Each row was made from one small tree. The marks that hang from a mark follow it in brackets, in alphabetical order. Every link used is in the known rows. Write each row's tree.
(in the rows, 128 means zero)
Known rows
fodo(zeror(saman(buse(sive)))): [130 128 137 173 123 132 124 111 128 139 128 113 124   4 125 136 134 129
 117 131  91  96]
zenu(buse(saman)): [123 156 125 120 129 128 125 113 133 125 159 122 121  91 129 144  84 113
 133 146  92 100]
zenu(buse(saman(zeror) sive)): [135 163 115 133 121 132 129 105 125 128 166 106 122  79 127 148 101 120
 116 160  77  97]
zeror(saman): [126 126 160 157 127 102 125 137 130 145 116 134 127  45 130 127 130 127
 131 127 110 119]
fodo(buse): [114 146  94 137 127 145 113 115 140 138 142 118 113  73 117 139 112 119
 126 134 116  94]
saman(buse fodo(zeror)): [112 117 107 191 126 188 114 102 146 125 129 115 146  92 106 146 106 139
 121 120 108 118]
saman(buse(sive) fodo(zeror)): [123 127 105 189 119 200 119 101 139 135 140 103 149  90 106 147 112 143
 111 137 102 111]
zeror(saman(buse(sive) fodo)): [129 126 141 190 121 143 125 130 133 143 122 120 144  54 121 132 118 144
 111 135 104 122]
buse(fodo): [133 130 126 120 152 117 135 159 140 155 147 126 117 103 113 139 135 127
 134 131 108 120]
zeror(saman(buse(sive))): [136 138 145 180 120 116 128 137 130 150 125 120 128  36 127 131 138 137
 113 139  89 115]
zenu(buse(saman(fodo zeror) sive)): [130 156 111 140 122 151 126 100 127 123 165 106 132  92 123 149  89 125
 114 155  87 101]
zeror(saman(buse fodo)): [121 119 145 193 126 134 120 131 138 136 114 129 143  56 121 131 116 140
 118 122 108 128]
sive(buse(saman)): [130 184 137 151 123 119 130 145 126 145 138 109 129 152 121 136 129 135
 125 132 100 124]
zeror(saman(fodo(buse))): [117 121 137 169 129 134 117 124 133 134 119 130 134  41 123 128 104 132
 119 123 125 114]
zenu(buse): [111 150 120 105 135 138 117  98 130 128 138 120 123 103 122 146 106 108
 147 143 100  97]
fodo(saman): [117 125 131 134 143 147 117 121 141 136 126 126 112 169 124 130 132 124
 131 123 125 132]
buse(fodo saman sive): [163 152 128 139 132 119 154 178 135 164 193 108 117  84 124 137 114 140
  98 161  90 112]
buse(saman): [136 141 141 157 116 119 133 149 145 141 162 129 125 101 128 135  95 129
 125 136 104 123]
zenu(buse(fodo(zeror) saman sive)): [142 159 115 111 142 133 138 123 125 136 180 103 115  52 127 146  96 119
 110 160  80  82]

Write each row's tree
[111 120  83 184 126 164 108  97 138 117 126 117 137  93 104 149 113 136
 115 116 115 122] | saman(fodo(buse) zeror)
[138 177 130 143 142 111 138 156 122 147 148 103 122 115 118 137 133 137
 114 128  92 114] | sive(buse(fodo(zeror) saman))
[130 158 111  91 148 139 131 118 124 144 159 107 118  90 119 147 118 115
 129 160  90  89] | zenu(buse(fodo sive))
[136 161  96 150 114 146 126 129 136 145 173 106 113  58 125 138  97 129
 102 155 102  89] | fodo(buse(saman sive))
[128 173 127 174 123 129 126 135 126 133 132 107 139 155 114 140 127 142
 115 123 100 133] | sive(buse(saman(fodo zeror)))
[138 143  97 198 115 139 123 115 135 138 135 103 128  86 109 152 160 143
 109 142  66 124] | saman(buse(sive) zeror)
[137 158  89 165 113 139 125 123 135 138 168 103 112  50 122 141 108 132
  96 150  92  94] | fodo(buse(saman(zeror) sive))
[124 144  76 157 137 159 111  98 133 128 139 100  97 110 120 137 138 132
  93 136 106 106] | fodo(buse(sive) saman(zeror))
[147 132 130 148 144 109 144 165 142 144 176 121 114  49 123 137 104 132
 108 132  95 109] | buse(fodo(zeror) saman)
[125 128 112 165 139 172 117  97 136 131 134 104 109 104 122 136 140 131
 107 129 100 109] | fodo(saman(buse(sive)) zeror)
[121 148  88 136 138 170 113 107 135 137 147 104  98 123 124 131 123 127
 102 142 121 100] | fodo(buse(sive) saman)
[121 124 108 182 141 142 115 112 143 123 119 117 110 149 117 138 150 137
 114 117  96 141] | fodo(saman(buse zeror))
[129 169 134 136 149 111 131 144 115 150 122 104 123 102 115 136 157 133
 122 124  99 111] | sive(buse(fodo(zeror(saman))))
[126 176 135 159 124 138 128 141 126 140 136 109 141 164 117 137 115 138
 122 128 110 130] | sive(buse(saman(fodo)))
[135 122 136 136 154 108 135 148 133 148 139 123 116  30 119 135 136 127
 122 124 103 105] | buse(fodo(zeror(saman)))
[151 133 122 164 141  90 144 172 141 140 169 122 115  76 119 141 120 139
 104 129  84 130] | buse(fodo saman(zeror))
[120 144 115 143 129 138 121 102 133 113 153 119 131  94 122 148  83 121
 125 138  93 109] | zenu(buse(saman(fodo zeror)))
[147 140 121 186 106 151 136 131 135 139 171 107 140 102 120 144 103 146
  98 150  95 127] | buse(saman(fodo zeror) sive)
[143 140 130 167 108 168 136 128 135 144 176 107 139  88 124 139  87 140
 103 152 107 109] | buse(saman(fodo(zeror)) sive)
[114 133  98 150 124 189 114 108 139 137 144 113 139 109 110 141  96 132
 118 137 130 107] | saman(fodo(buse(sive)))
[132 180 131 166 122 111 128 139 122 139 134 106 128 142 118 140 139 138
 119 127  90 128] | sive(buse(saman(zeror)))
[145 139 119 116 155 144 139 152 131 162 159 106 108 138 119 135 148 135
 108 150 107 118] | buse(fodo(saman) sive)
[129 154 110  92 156 145 129 114 125 139 156 106 110 116 122 143 121 117
 121 156  95  95] | zenu(buse(fodo(saman) sive))
